Each row was made from one small tree. The marks that hang from a mark follow it in brackets, in alphabetical order. Every link used is in the known rows. Write each row's tree.
(in the rows, 128 means zero)
Known rows:
vapuf[sebi]: [111 152 102 136 162 106 164 134 123 149 113 175 122 164 150 144 129 152
 107  81 134]
tofet[pesav sife]: [ 91 137 155 148 155 106 163 140  72 132  61 131 118  79 149 100 148 129
 106  69 123]
bulu[kaseni[sife[tago]]]: [ 96 131 150 150 144  94  97 188  95 159 167 120 143 137 127 136 114 139
 113 175 120]
zeni[bulu[kaseni] sebi]: [107 145 135 125 130 122 114 242 124 124 145 189  97 133 159 143 146 154
  77 116 103]
sebi[vapuf]: [119 161  99 150 168 134 131 114 164 108 117 179  96 161 157 107 134 157
 117  92 169]
tofet[pesav[kaseni[sife[tago[dizet]]] kofas]]: [122 109 143 104 114 144 151 102  89  94  89  95 142 140 128  98 132 115
 171 171 164]
bulu[kaseni[sife]]: [ 84 146 133 134 154  97 131 201  77 158 133 145 144 152 144 139 126 139
 110 135 129]
kofas[sife]: [128 157 122 133 161  85 164 123  99 155 131 168 115 162 165 157 140 152
 122 116 123]
sife[kofas tago[pesav[kaseni]]]: [136 157 130 121 134 152 117  32 197 148 189 114 161 144  87 121 149 125
 115 146 129]
kofas[sife[tago[dizet]]]: [153 118 122 142 135 102 133 125 141 135 129 141 101 131 152 144 131 143
 147 184 117]
fulas[bulu[kaseni[sife[kofas tago[dizet]]]]]: [108  95 140 138 134 115  99 195 139 136 190 121 163 144  79 140  72 129
 125 207 104]
zeni[bulu[kaseni[sife]] sebi[vapuf]]: [ 88 138 127 127 135 125  90 241 104 100 149 172 111 164 161 147 117 163
 101 117 141]
tago[dizet pesav[kaseni kofas[sife]]]: [178 140  73  77 106 151 194  68 117 107  93 129 118 159 158 137 158  99
 164  89 147]
zeni[bulu[kaseni[sife[tago[dizet]]]] sebi[vapuf]]: [113 100 128 136 110 141  58 245 145  80 150 148  96 135 147 136 107 157
 127 181 136]
tago[dizet pesav[kaseni] sife]: [156 131 123 108 125 174 108  72 134 118  51 133  93 124 127 105 154 110
 151  77 128]
fulas[bulu[kaseni[sife[kofas tago[dizet pesav]]]]]: [131  89 130 130 114 133  69 169 145 133 170  94 173 125  73 144  81 106
 128 174 102]
bulu[kaseni[sife[kofas tago[dizet]]]]: [ 97 107 138 140 127 116 117 191 169 158 183 118 154 124 105 136 108 127
 128 223 118]
kaseni[sife[tago]]: [113 136 162 154 148  94 114 110 103 144 136 120 139 140 127 144 112 165
 128 161 136]
tofet[pesav[kaseni kofas] sife[tago]]: [116 133 143 125 126 133 184  83  75 104 113  98 130  93 124  84 146 111
 125  93 135]
zeni[sebi[vapuf]]: [135 157 109 153 145 140 106 158 153 108 129 204 110 165 166 112 126 170
 114  77 167]
kofas[sife[tago[pesav]]]: [164 137 126 140 131  99  97  85 123 153 144 116 123 126 140 154 138 127
 129 123 111]

Write each row's tree:
[126 115 140 140 136 136 143 123 186 146  99 166  96 106 120 124 119 134
 132 124 115]
tago[dizet sife[kofas]]
[107 124 142 139 122 113  82 151 151 176 195  92 176 121  96 146 115 111
 109 164 112]
bulu[kaseni[sife[kofas tago[pesav]]]]
[158 156 122 113 136 122 111  45 111 146 163 112 139 163 128 144 154 123
 135 132 120]
kofas[sife[tago[pesav[kaseni]]]]
[103  97 158 155 126 126 149 130 161 131 111 105 129  50 109  95 131 118
 124 160 112]
tofet[pesav sife[kofas tago[dizet]]]
[162 111 127 135 119 150  94 109 146 124  28 137  79  88 138 116 137 114
 144  64 120]
tago[dizet pesav sife]
[162 145 115 102 116 163 148  50 107 118  79 129 102 131 127 114 143 104
 137  20 138]
tago[pesav[kaseni kofas] sife]
[167 121 100 113  91 166 179  53 131  88  87  84 117  76 119 101 143 101
 148  79 137]
tofet[sife[tago[dizet pesav[kaseni kofas]]]]
[141 170  96  93 141 116 222  78  84 128 147 156 125 190 160 144 147 132
 138 101 144]
pesav[kaseni kofas[sife]]
[ 89 120 173 132 116 105  96 220 140 150 226 139 151 130 109 173 106 160
  88 196  94]
zeni[bulu[kaseni[sife[kofas tago]]] sebi]
[ 78 155 166 109 164 121 140 107  48 132  95 125 162 174 137 112 153 138
 137 137 155]
tofet[pesav[kaseni[sife]]]
[184 120  77 104 100 129 182 105 128 113  70 131 104 121 170 149 142 104
 156  76 138]
tago[dizet pesav[kofas[sife]]]
[114 111 152 144 130 116 135 114 174 144 151 120 150 128 106 144 106 154
 143 211 135]
kaseni[sife[kofas tago[dizet]]]
[175 123 103  96  99 180 153  64 132  98  46 128  88 115 133 105 144  94
 161  45 142]
tago[dizet pesav[kaseni kofas] sife]
[150 105 120 128 107 117  93 159  71 115 152  90 154 130 100 142  79 103
 122  90 118]
fulas[bulu[kaseni[sife[tago[pesav[kofas]]]]]]
[111 116 134 132 104 141  43 192 175 117 212 121 144 131 112 155 107 137
  99 147 124]
zeni[bulu[kaseni[sife[kofas tago[pesav]]]] sebi[vapuf]]
[129 110 131 118 110 152 188 100 103  85  78  96 114  79 129  74 146 103
 148 117 140]
tofet[pesav[kaseni kofas] sife[tago[dizet]]]
[132 120 129 148 133 132 139 110 227 138 155 145 123 115 111 119 125 145
 126 196 128]
sife[kofas tago[dizet]]
[ 69 156 153 119 156 131 195  89 109 143 131 126 159 117 113  97 157 123
 106 107 125]
tofet[pesav[kaseni] sife[kofas]]
[120 101 127 131 107 133  87 167 174 156 161  91 162 106 101 138 116 103
 132 191 116]
bulu[kaseni[sife[kofas tago[dizet pesav]]]]
[170 134 108 107 120 141 115  62 137 125 128 111 125 149 134 133 157 115
 158 161 123]
kofas[sife[tago[dizet pesav[kaseni]]]]
[162  82 106 120  93 137  94 172  98  95 116  89 141 116 103 131  80  95
 145 117 122]
fulas[bulu[kaseni[sife[tago[dizet pesav[kofas]]]]]]
[141 132 139 160 125 118 119  83 121 134 103  94 121  62 121 123 136 128
 109  71 110]
tofet[sife[tago[pesav]]]
